What can hang from each mark:
q534: q305 q354 q813
q648: q697 q943
q154: q813
q305: q354
q354: q305 q813
q813: q354 q454 q648
q943: q327

Known rows, with every way that one mark hangs from another:
q354[q305 q813[q454]]: -6	-2	-4	-6	12	-2	8	0	-6	-5	15	9	12	-2	1	14	-1	-7	5	6	-14	-2	11
q305[q354[q813[q648[q943]]]]: 23	7	-3	-1	-10	-1	11	-5	3	-8	-12	-9	5	-6	11	-18	2	4	1	13	21	10	4
q648[q697]: 12	4	-9	12	6	-2	-6	7	20	11	-13	4	8	-4	-3	6	4	-1	6	-1	-21	-8	6
q534[q813[q354 q454 q648[q943]]]: -24	-3	15	0	9	2	-5	-8	-4	7	3	-15	-12	6	-4	-14	9	5	-5	-11	17	-7	-10
q648[q697 q943[q327]]: 16	17	-14	-3	-11	-5	-11	-2	18	12	-15	-14	7	-12	9	-2	5	12	-1	16	-2	5	7
q354[q813[q648[q697 q943[q327]]]]: 21	-5	-16	-8	-24	-1	-5	-2	5	4	-6	-5	-4	-7	23	-6	-7	13	-4	21	13	7	1
q813[q354[q305] q454 q648]: -20	4	12	-1	7	9	-6	-4	-5	4	9	13	-9	-4	-9	7	4	-3	-4	-15	2	-6	0
q354[q305 q813]: 15	2	-7	1	2	-8	9	1	-2	-5	5	8	16	5	7	13	-8	-6	6	17	-16	-4	7
q154[q813[q354]]: 4	11	-9	14	15	-4	-8	7	8	-1	-6	-10	4	13	-22	1	23	-7	8	-3	-19	-3	-6
q813[q354[q305] q454 q648[q697]]: -19	-6	10	-4	3	18	-16	-1	6	10	9	14	-17	-9	2	7	7	2	-4	-14	-5	-9	-5
q354[q305 q813[q454 q648[q943]]]: -3	-1	2	-16	-10	8	8	-4	-14	-7	12	8	-6	-6	19	1	-9	-2	-1	7	10	5	0
q813[q354 q454 q648[q697 q943]]: -14	-2	4	-3	1	17	-15	-4	11	14	-2	0	-19	-11	5	-10	19	8	-4	-12	9	-5	-6
q943[q327]: 12	21	-12	9	1	-18	-2	0	6	5	-13	-5	20	-3	-17	8	-2	1	1	7	-6	3	18
q305[q354[q813]]: 21	7	-9	9	11	-11	10	-1	11	-7	-10	-7	22	-2	-7	-5	11	-2	6	14	-3	3	15
q305[q354[q813[q454 q648]]]: -1	-4	-1	0	8	2	9	-3	-1	-9	0	1	5	-8	-8	-7	5	0	0	-4	11	7	13
q354[q305 q813[q454 q648]]: -7	-9	1	-7	-1	4	7	0	-14	-7	15	17	-1	-2	5	11	-13	-6	1	-2	-2	1	5
q534[q305 q813[q648[q943]]]: -4	1	19	-3	-6	-16	9	-7	-9	1	-9	-15	0	19	4	-8	-14	-2	-8	-3	15	-5	-20
q354[q305 q813[q648[q697 q943]]]: 19	-8	-3	-12	-23	11	0	0	2	0	2	7	-11	-4	36	0	-12	5	0	18	1	1	-10
q534[q354[q305]]: 4	6	12	8	6	-15	5	4	1	3	1	-1	18	10	-5	11	-14	-3	0	6	-17	-6	-1
q813[q454]: -9	11	-3	8	19	-5	2	2	4	4	-3	4	12	-5	-20	7	8	-7	5	-12	-12	-3	16
q154[q813]: 13	12	-13	11	9	-7	0	12	4	-8	-9	-6	10	11	-18	4	6	-10	12	-2	-24	4	-1
q154[q813[q454 q648[q943[q327]]]]: -5	15	-10	-12	-11	1	-5	1	-9	-9	-3	-15	-7	-5	-8	-6	1	3	-1	-4	10	22	-3
q305[q354[q813[q648]]]: 19	0	-4	8	-1	-4	10	0	2	-9	-10	1	9	-2	-3	-9	-2	0	2	6	10	5	10
q648[q697 q943]: 15	11	-8	3	-3	1	-5	2	19	11	-16	-6	3	-8	12	-4	8	4	5	6	-11	-3	1

Rows:
5	4	8	-6	-15	16	-14	-4	10	11	-4	3	-18	-7	22	-4	5	7	-5	3	4	-6	-15 => q813[q354[q305] q648[q697 q943]]
-26	-4	9	10	29	-8	-6	-4	5	9	6	-13	6	10	-21	-1	18	0	0	-10	-7	-15	1 => q534[q813[q354 q454]]
-20	-8	11	7	11	-6	2	1	-8	1	3	-2	-2	7	-14	-1	-11	-2	0	-17	1	-4	0 => q534[q813[q454 q648]]
9	-18	4	15	-3	-14	9	6	-7	0	2	3	9	16	-2	1	-18	-1	-1	7	1	-6	-1 => q534[q354[q813[q648]]]
23	13	-9	-7	-19	-8	6	-8	1	-8	-13	-17	9	-10	8	-16	-1	12	-5	22	29	18	10 => q305[q354[q813[q648[q943[q327]]]]]
-19	11	7	0	19	3	-7	-5	3	6	9	4	4	-4	-14	11	16	-5	0	-7	-11	-9	6 => q813[q354[q305] q454]
-4	-22	-8	-1	1	9	-2	5	3	3	7	13	-7	-5	6	4	-1	1	2	-5	-4	-4	5 => q354[q813[q454 q648[q697]]]
-6	-20	-1	-10	-5	13	-2	3	-2	-1	16	17	-9	-7	17	11	-9	0	0	0	-9	-3	0 => q354[q305 q813[q454 q648[q697]]]
-15	15	0	-6	-4	2	-11	-11	-1	8	-3	-9	-7	-11	-9	-8	13	10	-10	-3	25	5	6 => q813[q354 q454 q648[q943[q327]]]
-1	-15	-7	-9	-8	12	-2	0	3	3	4	4	-12	-9	20	-6	2	5	0	2	6	1	-1 => q354[q813[q454 q648[q697 q943]]]
-17	0	0	5	12	8	-10	6	-4	-4	3	0	-13	7	-24	-2	16	-6	2	-20	-5	2	-7 => q154[q813[q354 q454 q648]]
0	8	9	7	-2	4	-6	-2	-2	5	-1	12	-5	2	-4	5	-3	-4	-2	-4	1	-9	-4 => q813[q354[q305] q648]
-7	-12	26	9	-2	-17	5	3	-10	1	6	-7	5	23	1	4	-31	1	-5	-1	-4	-8	-16 => q534[q354[q305] q813[q648]]
-18	2	6	-5	6	13	-9	4	-9	-8	12	3	-14	5	-13	5	10	-7	1	-16	-8	3	-13 => q154[q813[q354[q305] q454 q648]]
3	5	-4	13	3	3	-8	7	-1	-3	-6	-2	-9	13	-18	-4	11	-7	4	-10	-6	-1	-12 => q154[q813[q354 q648]]
12	-2	6	-1	-2	-12	15	-6	-2	-11	-9	-2	11	8	-5	-5	-2	-5	-6	3	14	1	-2 => q534[q305[q354[q813[q648]]]]
17	8	-7	-14	-27	-5	4	-7	-12	-6	2	-1	2	-4	21	2	-19	7	-5	26	16	11	1 => q354[q305 q813[q648[q943[q327]]]]
2	-13	9	6	11	-29	15	0	-4	0	2	-8	24	25	-7	7	-6	-6	-5	12	-8	-13	-7 => q534[q305 q354[q813]]
-8	-9	-7	0	2	13	-10	13	4	-4	1	2	-16	-1	-7	2	5	-3	6	-20	-17	6	-9 => q154[q813[q454 q648[q697]]]
-9	-7	-1	4	3	10	-7	5	8	9	-3	12	-9	-11	-4	4	-1	0	2	-19	-7	-3	4 => q813[q454 q648[q697]]
3	3	0	-8	-1	5	9	-7	-1	-9	-3	-8	1	-13	5	-16	8	4	-1	3	22	12	8 => q305[q354[q813[q454 q648[q943]]]]
-6	-11	-6	4	4	0	7	1	-9	-3	6	13	0	-1	-6	3	-5	-5	2	-5	2	-1	10 => q354[q813[q454 q648]]
17	2	0	-8	-19	2	10	-3	-11	-6	2	7	-2	0	25	0	-15	-1	1	17	8	3	-5 => q354[q305 q813[q648[q943]]]
-12	-19	13	-3	1	-5	9	2	-15	-5	20	8	3	8	4	9	-19	-1	-4	2	-1	-3	-2 => q534[q354[q305 q813[q454 q648]]]
-5	-2	-6	-10	-6	17	-9	8	4	-3	-2	-7	-20	-5	6	-7	7	0	5	-13	-6	12	-14 => q154[q813[q454 q648[q697 q943]]]
